What can hang from each mark
T: A
L: T
H: Q
D: H N X
N: L
A: L
X: A D H L

Every row comes from one small tree of marks. Brackets hold a mark, then the marks that hang from it, in alphabetical order. Every link used is in the known rows. Which tree was each row made from?
Known rows
{X A {D H} L}: [-2.235, -0.008, -0.398, 0.200, 0.184, 2.005, 1.783, 0.070, -0.433, 2.116, 0.565, -2.242, -1.288, -2.202, 0.149, -1.161, 4.167, 1.798, 0.322, 0.946, 2.280, 0.264]
{H Q}: [-1.458, -1.147, -1.075, 1.823, -0.008, 1.300, 4.063, -1.166, 0.737, 3.554, -1.925, 1.276, -1.483, 0.647, -0.517, -0.817, 1.787, -0.515, -2.645, -1.420, 2.153, -1.771]
{D H N X}: [-1.646, 1.112, -1.311, -0.873, -1.620, -0.355, 3.198, -3.547, 4.354, 1.279, 1.768, -0.442, -2.360, -0.197, 0.234, -2.171, 2.177, -1.281, -1.758, -1.989, 1.525, 0.160]
{D H N}: [-2.673, 0.090, -0.317, -0.417, -1.334, 0.487, 3.361, -3.129, 4.814, 2.558, 1.774, -0.551, -3.313, 0.400, -1.222, -2.966, 2.125, -0.730, -2.929, -0.573, 2.260, -0.493]
{A {L T}}: [-0.245, -0.161, -1.609, 1.046, -1.713, 0.836, 1.762, -1.484, 1.394, 3.004, 1.285, -1.237, -2.332, -0.202, -2.843, -1.526, 6.506, -1.146, -0.427, 0.208, 1.826, 0.838]
{D {H Q} N X}: [-1.218, 0.268, -2.067, 0.394, -0.575, -0.408, 3.438, -3.581, 4.189, 1.336, -0.074, 0.994, -2.390, 0.378, 0.276, -2.360, 2.109, -2.035, -2.546, -3.815, 3.294, 0.074]
{D N}: [-1.754, 0.122, -0.041, 1.196, -0.523, 2.091, 4.112, -3.733, 3.827, 3.455, 1.778, -1.212, -2.818, -0.373, -1.866, -1.518, 1.576, 0.099, -2.170, 0.850, -0.288, -1.706]
{N {L {T A}}}: [-0.118, -0.701, -1.841, 2.989, -3.489, 0.149, 1.680, -2.129, 1.059, 2.249, 0.282, 2.951, -1.009, 0.261, -3.960, -1.142, 2.440, -1.330, -1.227, 1.484, 1.924, 1.691]
{D H {X {A {L T}}}}: [-1.342, 1.040, -3.160, -1.105, -2.085, 0.548, 0.335, -1.652, 0.801, 1.803, 0.248, -1.301, -0.585, -0.631, -0.243, -2.093, 5.794, -1.638, 0.885, -2.429, 2.781, 1.237]
{T {A L}}: [-1.966, 0.785, 0.114, 2.395, -0.761, 1.089, 2.981, -2.421, 3.190, 3.140, -0.070, -0.359, -1.921, -0.885, -2.653, -0.962, 6.011, -0.464, -0.761, 0.895, 1.197, 0.628]
{L T}: [-0.407, -1.019, -1.745, 0.842, -2.431, 1.063, 2.530, -1.065, 0.517, 3.429, 1.103, 0.828, -1.662, -0.068, -2.089, -1.446, 2.560, -0.708, -0.508, -0.428, 1.762, 0.015]
{X A H L}: [-0.886, -1.176, -1.002, 0.952, -1.144, 3.461, 2.254, -0.415, 0.558, 2.231, -0.922, -2.388, -1.694, -1.591, -0.679, -0.852, 3.710, 1.864, -0.188, 2.325, -1.401, -0.009]
{D N {X {H Q}}}: [0.417, -0.764, -1.287, 2.039, -0.141, 1.020, 4.854, -3.915, 3.348, 1.190, -1.225, 0.992, -3.176, -0.666, 0.240, -1.460, 0.718, -0.738, -2.865, -0.490, 0.272, -1.145]
{X H L}: [-0.350, -1.542, -0.566, 0.649, -1.766, 1.067, 4.125, -0.034, 2.069, 1.305, 0.486, -1.691, -2.909, -0.493, -0.314, -0.350, 2.874, 1.125, -1.627, 2.183, -1.029, 0.668]
{A L}: [-1.561, 0.648, -0.755, 0.332, -0.702, 1.061, 2.686, -1.661, 2.184, 3.279, 0.934, -2.497, -2.143, 0.080, -1.556, -0.739, 6.078, -0.140, -1.271, 1.009, 0.455, -0.201]
{D H N {X A L}}: [-1.639, 1.759, -2.028, -0.881, -1.204, 1.659, 1.363, -3.204, 4.207, 1.338, 1.842, -2.911, -1.215, -1.289, -0.430, -2.009, 4.572, -0.564, 0.647, -2.164, 0.541, 1.602]
{D H {N {L T}} X}: [0.022, 0.510, -3.028, 0.426, -3.390, -1.243, 1.600, -3.925, 3.900, 0.250, 2.067, 1.506, -2.030, 0.618, -1.651, -2.657, 2.159, -2.734, -1.798, -1.427, 2.739, 2.028]
{D {X A L}}: [-1.246, 1.215, -2.344, -0.271, -0.911, 2.588, 1.596, -1.359, 0.493, 2.438, 0.665, -3.288, 0.583, -1.542, 0.293, 0.560, 4.151, 0.584, 2.239, -0.982, -1.748, 0.708]
{D {H Q} N {X L}}: [-0.627, 0.730, -2.121, 0.409, -0.804, -0.183, 3.008, -2.995, 5.217, 0.572, 0.947, -0.822, -2.216, -0.026, -0.149, -2.081, 4.209, -1.867, -1.659, -3.832, 2.594, 2.132]

Write each row's tree
[-1.762, 1.156, -2.516, -1.735, -1.764, 0.913, 0.912, -0.685, 1.368, 1.419, 0.978, -2.477, 0.226, -0.726, 0.900, -0.940, 4.657, -0.281, 1.181, -2.268, 0.724, 1.786] : {D H {X A L}}
[-0.502, 0.361, -2.615, 1.292, -1.764, -1.157, 2.497, -4.207, 3.820, 0.218, -0.023, 1.951, -2.000, 1.197, -0.747, -2.292, 1.858, -2.748, -3.478, -2.394, 3.373, 1.004] : {D {H Q} {N L} X}
[-0.385, -1.225, -2.148, 2.352, -2.401, -0.560, 1.949, -3.652, 3.638, 1.368, 0.066, 3.047, -2.978, 1.480, -3.377, -3.713, 2.565, -2.746, -4.053, -1.566, 5.246, 1.066] : {D {H Q} {N {L T}}}
[0.345, -1.465, 1.263, 2.570, 0.441, 1.214, 5.633, -1.725, 2.365, 0.410, 1.129, -1.291, -4.728, -2.409, 0.022, -1.215, 2.083, 2.140, -2.538, 4.024, 0.084, -0.315] : {X {D N} H L}
[-0.597, -2.831, 0.132, 3.489, 1.788, 2.796, 4.284, -0.690, -2.445, 2.379, -4.418, 2.096, -2.824, -2.198, 0.847, -1.346, 0.398, 1.866, -2.719, 2.427, 3.059, -3.570] : {X A D {H Q}}
[-0.318, 1.492, -1.178, 0.668, -1.032, 1.438, 3.393, -3.599, 4.624, 1.606, 2.687, -3.132, -1.708, -1.271, -0.655, -0.138, 3.526, -0.178, 0.296, -0.868, -1.862, 1.150] : {D N {X L}}
[-1.638, -0.054, 0.061, 1.373, 1.015, 3.323, 2.342, -0.407, -0.881, 2.648, 0.234, -2.725, -0.859, -2.814, -0.182, -0.014, 3.669, 2.830, 1.034, 2.199, 0.368, -0.715] : {X A D L}
[-0.146, -0.643, -1.515, 2.383, 0.031, 3.055, 3.531, -4.268, 2.176, 1.992, -2.263, 0.228, -2.430, -1.545, -0.006, -1.612, 1.349, -0.187, -1.403, -0.529, 0.177, -1.965] : {D N {X A {H Q}}}
[-1.458, 1.311, -2.109, 0.041, -0.651, 2.207, 1.556, -2.134, 0.401, 2.825, -0.232, -2.521, -0.086, -1.295, 0.140, -0.094, 4.750, 0.049, 1.211, -0.374, -0.608, -0.582] : {D {X {A L}}}
[-1.353, -0.631, -1.415, 1.864, -1.412, -0.396, 2.721, -3.506, 4.032, 1.601, -0.304, 2.043, -2.976, 1.648, -2.466, -3.083, 1.899, -2.036, -4.820, -1.113, 4.133, 0.121] : {D {H Q} {N L}}
[-2.359, 0.491, 0.300, 1.203, 1.193, 2.143, 2.000, -2.881, 1.514, 2.393, 0.319, -1.931, -3.323, -2.253, -1.251, -2.752, 5.147, 0.887, -1.251, 1.645, 3.392, -1.394] : {X {A L} {D H N}}
[-2.498, 0.777, -2.431, -1.666, -1.678, 0.880, 1.468, -1.301, 0.408, 2.161, -0.200, -0.758, -0.095, -0.427, 1.183, -1.309, 2.643, -0.500, 0.145, -2.282, 1.682, -0.251] : {D H {X A}}
[-2.227, -0.742, 0.057, 2.075, 1.566, 2.474, 2.930, -2.606, 0.695, 2.897, -1.529, 0.845, -2.616, -1.827, -0.340, -2.802, 1.811, 0.817, -2.128, 0.137, 4.588, -2.444] : {X A {D {H Q} N}}
[-1.475, -0.315, -0.965, 1.048, 0.016, 1.427, 1.061, -1.018, -1.142, 2.259, -0.082, -0.410, -2.157, -2.035, -1.310, -2.472, 5.646, 0.267, -0.220, 0.890, 4.849, -0.440] : {X {A {L T}} {D H}}
[-0.860, -0.306, 0.390, 2.840, 0.047, 0.645, 4.285, -3.057, 1.354, 1.834, 1.074, 0.699, -3.125, -1.086, -1.219, -1.013, 0.302, 0.812, -2.971, 3.375, 1.301, -1.697] : {X {D {N L}}}
[0.220, -1.878, -0.486, 2.879, 0.188, 2.391, 2.620, -1.049, -1.890, 1.776, -1.818, 0.084, -3.459, -2.911, -0.854, -2.041, 4.272, 1.351, -0.915, 3.892, 2.560, -1.500] : {X {A {L T}} D H}
[-0.790, -1.350, 0.395, 2.244, 1.088, 2.562, 3.485, -1.163, -1.429, 1.903, -2.183, -0.812, -3.269, -2.835, -0.028, -1.479, 3.687, 2.097, -1.502, 4.476, 1.506, -2.416] : {X {A L} D H}
[-1.976, 0.103, -1.153, 0.470, -2.374, -0.301, 2.483, -3.489, 4.351, 1.517, 1.829, 0.665, -2.909, 1.152, -2.338, -2.783, 1.839, -1.367, -3.842, 0.681, 2.431, 0.352] : {D H {N L}}
[-0.670, 0.761, -2.473, -0.454, -3.047, -1.162, 1.663, -0.723, 3.097, 0.520, 1.749, -0.002, -0.932, -0.521, -0.370, -1.547, 4.987, -1.801, 0.804, -3.116, 2.486, 3.973] : {D H {X {L {T A}}}}
[0.994, -1.816, -1.499, 1.343, -2.545, 0.882, 3.178, -0.023, 1.394, 1.262, 0.809, -0.582, -2.987, -0.828, -1.469, -1.164, 3.801, 0.121, -0.945, 1.493, 0.059, 1.907] : {X H {L T}}
[-0.453, 0.130, -1.142, 1.357, -0.534, 3.060, 3.436, -4.002, 2.422, 1.881, -0.518, -0.949, -2.260, -2.006, -0.064, -1.471, 1.157, 0.381, -0.542, 1.013, -1.383, -1.805] : {D N {X A H}}
[0.235, -2.206, -0.935, 1.906, -0.833, 1.142, 4.271, -0.222, 1.740, 1.235, -1.603, -0.302, -2.817, -0.086, -0.140, -0.727, 3.078, 0.401, -2.776, 0.579, 0.655, 0.725] : {X {H Q} L}
[-0.072, -0.391, -2.290, 1.506, -0.136, 2.094, 2.551, -1.917, 0.168, 1.797, -2.935, -0.132, -1.447, -1.073, 0.530, -0.783, 4.069, -0.449, -0.837, -0.419, 0.762, -0.849] : {D {X {A L} {H Q}}}
[0.428, -2.225, -2.073, 3.014, -0.422, 2.931, 1.614, -1.660, -0.316, 2.643, -3.649, 0.740, -2.712, -1.000, -2.137, -2.599, 5.541, -0.337, -1.561, 0.622, 3.012, -0.919] : {X {A {L T}} {H Q}}
[-0.028, -0.819, -0.674, 0.642, -1.293, -0.678, 2.746, 0.464, 0.841, 0.765, 2.278, -0.180, -2.565, -1.352, -0.620, -1.483, 4.280, 0.104, -0.597, -0.073, 3.791, 2.165] : {X {D H} {L T}}
[0.048, 0.020, -2.056, 1.964, -1.782, 2.110, 2.452, -4.492, 1.901, 1.041, -0.620, -0.064, -1.947, -1.022, -1.025, -1.310, 0.548, -0.097, -1.297, 2.368, -1.142, -0.711] : {D {N L} {X A H}}
[0.851, -2.597, -2.353, 2.785, -1.187, 3.440, 1.718, -0.625, -0.331, 2.176, -2.531, 0.300, -1.699, -1.395, -2.211, -1.879, 4.657, 0.258, -0.362, -0.056, 2.017, 0.863] : {X A {H Q} {L T}}
[0.751, 0.704, -2.040, 2.961, -2.573, 0.188, 2.420, -4.710, 3.576, 1.165, 1.331, 1.673, -1.516, -0.626, -2.997, -1.285, 2.071, -1.920, -0.632, 0.007, 0.766, 1.533] : {D {N {L {T A}}} X}
[-2.795, -0.161, 0.343, 1.202, 1.037, 2.509, 2.750, -2.619, 0.743, 2.682, 0.027, -0.454, -2.782, -2.321, -0.624, -2.484, 1.667, 1.296, -1.454, 1.378, 3.229, -2.327] : {X A {D H N}}
[-0.795, -0.428, -1.826, 0.944, -3.249, -0.562, 1.748, -3.423, 4.015, 1.389, 2.129, 1.533, -3.078, 1.137, -3.417, -3.352, 2.149, -2.240, -3.056, 0.028, 3.394, 1.243] : {D H {N {L T}}}
[-1.184, 0.177, -1.930, 1.153, -1.133, 3.243, 0.525, -1.815, 0.155, 4.017, -0.333, -1.867, -0.952, -0.994, -2.813, -1.620, 6.317, 0.023, 1.033, 0.448, 1.218, -0.349] : {X {A {L T}}}
[-0.328, -2.001, 1.460, 2.556, 0.774, 1.071, 6.140, -2.284, 1.337, 1.023, -0.139, 0.927, -5.062, -2.032, 0.284, -1.468, -0.249, 1.599, -3.871, 4.310, 1.022, -2.710] : {X {D N} H}
[0.114, 0.493, -1.375, 1.254, -0.821, 3.092, 2.890, -3.533, 3.368, 1.343, 0.351, -2.671, -2.064, -2.267, -0.456, -1.092, 3.234, 0.671, 0.317, 0.820, -2.129, 0.277] : {D N {X A H L}}
[0.762, 0.043, -1.526, 1.893, -2.176, 0.223, 3.917, -4.235, 3.078, 0.244, 0.599, 0.721, -2.854, -0.197, -0.812, -1.088, 0.385, -0.736, -2.788, 2.146, -1.009, -0.160] : {D {N L} {X H}}
[-1.057, -0.412, -1.831, 0.169, -1.059, 2.192, 2.993, -1.612, -0.428, 1.992, -1.536, -0.288, -1.019, -1.505, 1.254, -0.258, 1.287, 0.597, -0.030, 0.784, -1.055, -1.568] : {D {X A H}}
[-2.086, -0.447, 0.770, 0.731, 0.260, 0.012, 4.602, -2.105, 2.121, 1.853, 1.612, 0.320, -3.752, -1.132, 0.115, -2.102, 1.051, 0.490, -3.119, 1.222, 3.297, -1.534] : {X {D H N}}
[0.984, -0.461, -2.003, 1.496, -2.655, 0.216, 3.418, -1.107, 1.952, 0.385, 0.384, 0.047, -1.806, -1.542, -0.479, -0.341, 3.631, -0.641, 0.652, -0.281, -0.167, 2.549] : {D {X H {L {T A}}}}
[1.012, -0.289, -1.429, 2.099, -0.305, 1.079, 4.404, -3.444, 4.235, 0.461, 0.010, -0.779, -3.077, -0.943, 0.052, -1.043, 2.690, -0.547, -1.593, -0.590, -0.411, 0.760] : {D N {X {H Q} L}}
[1.584, -0.670, -2.261, 2.238, -3.053, 0.053, 3.132, -4.219, 2.794, 0.222, 0.696, 1.573, -2.935, -0.412, -1.766, -1.619, 0.869, -1.397, -2.090, 1.499, 0.117, 0.707] : {D {N {L T}} {X H}}
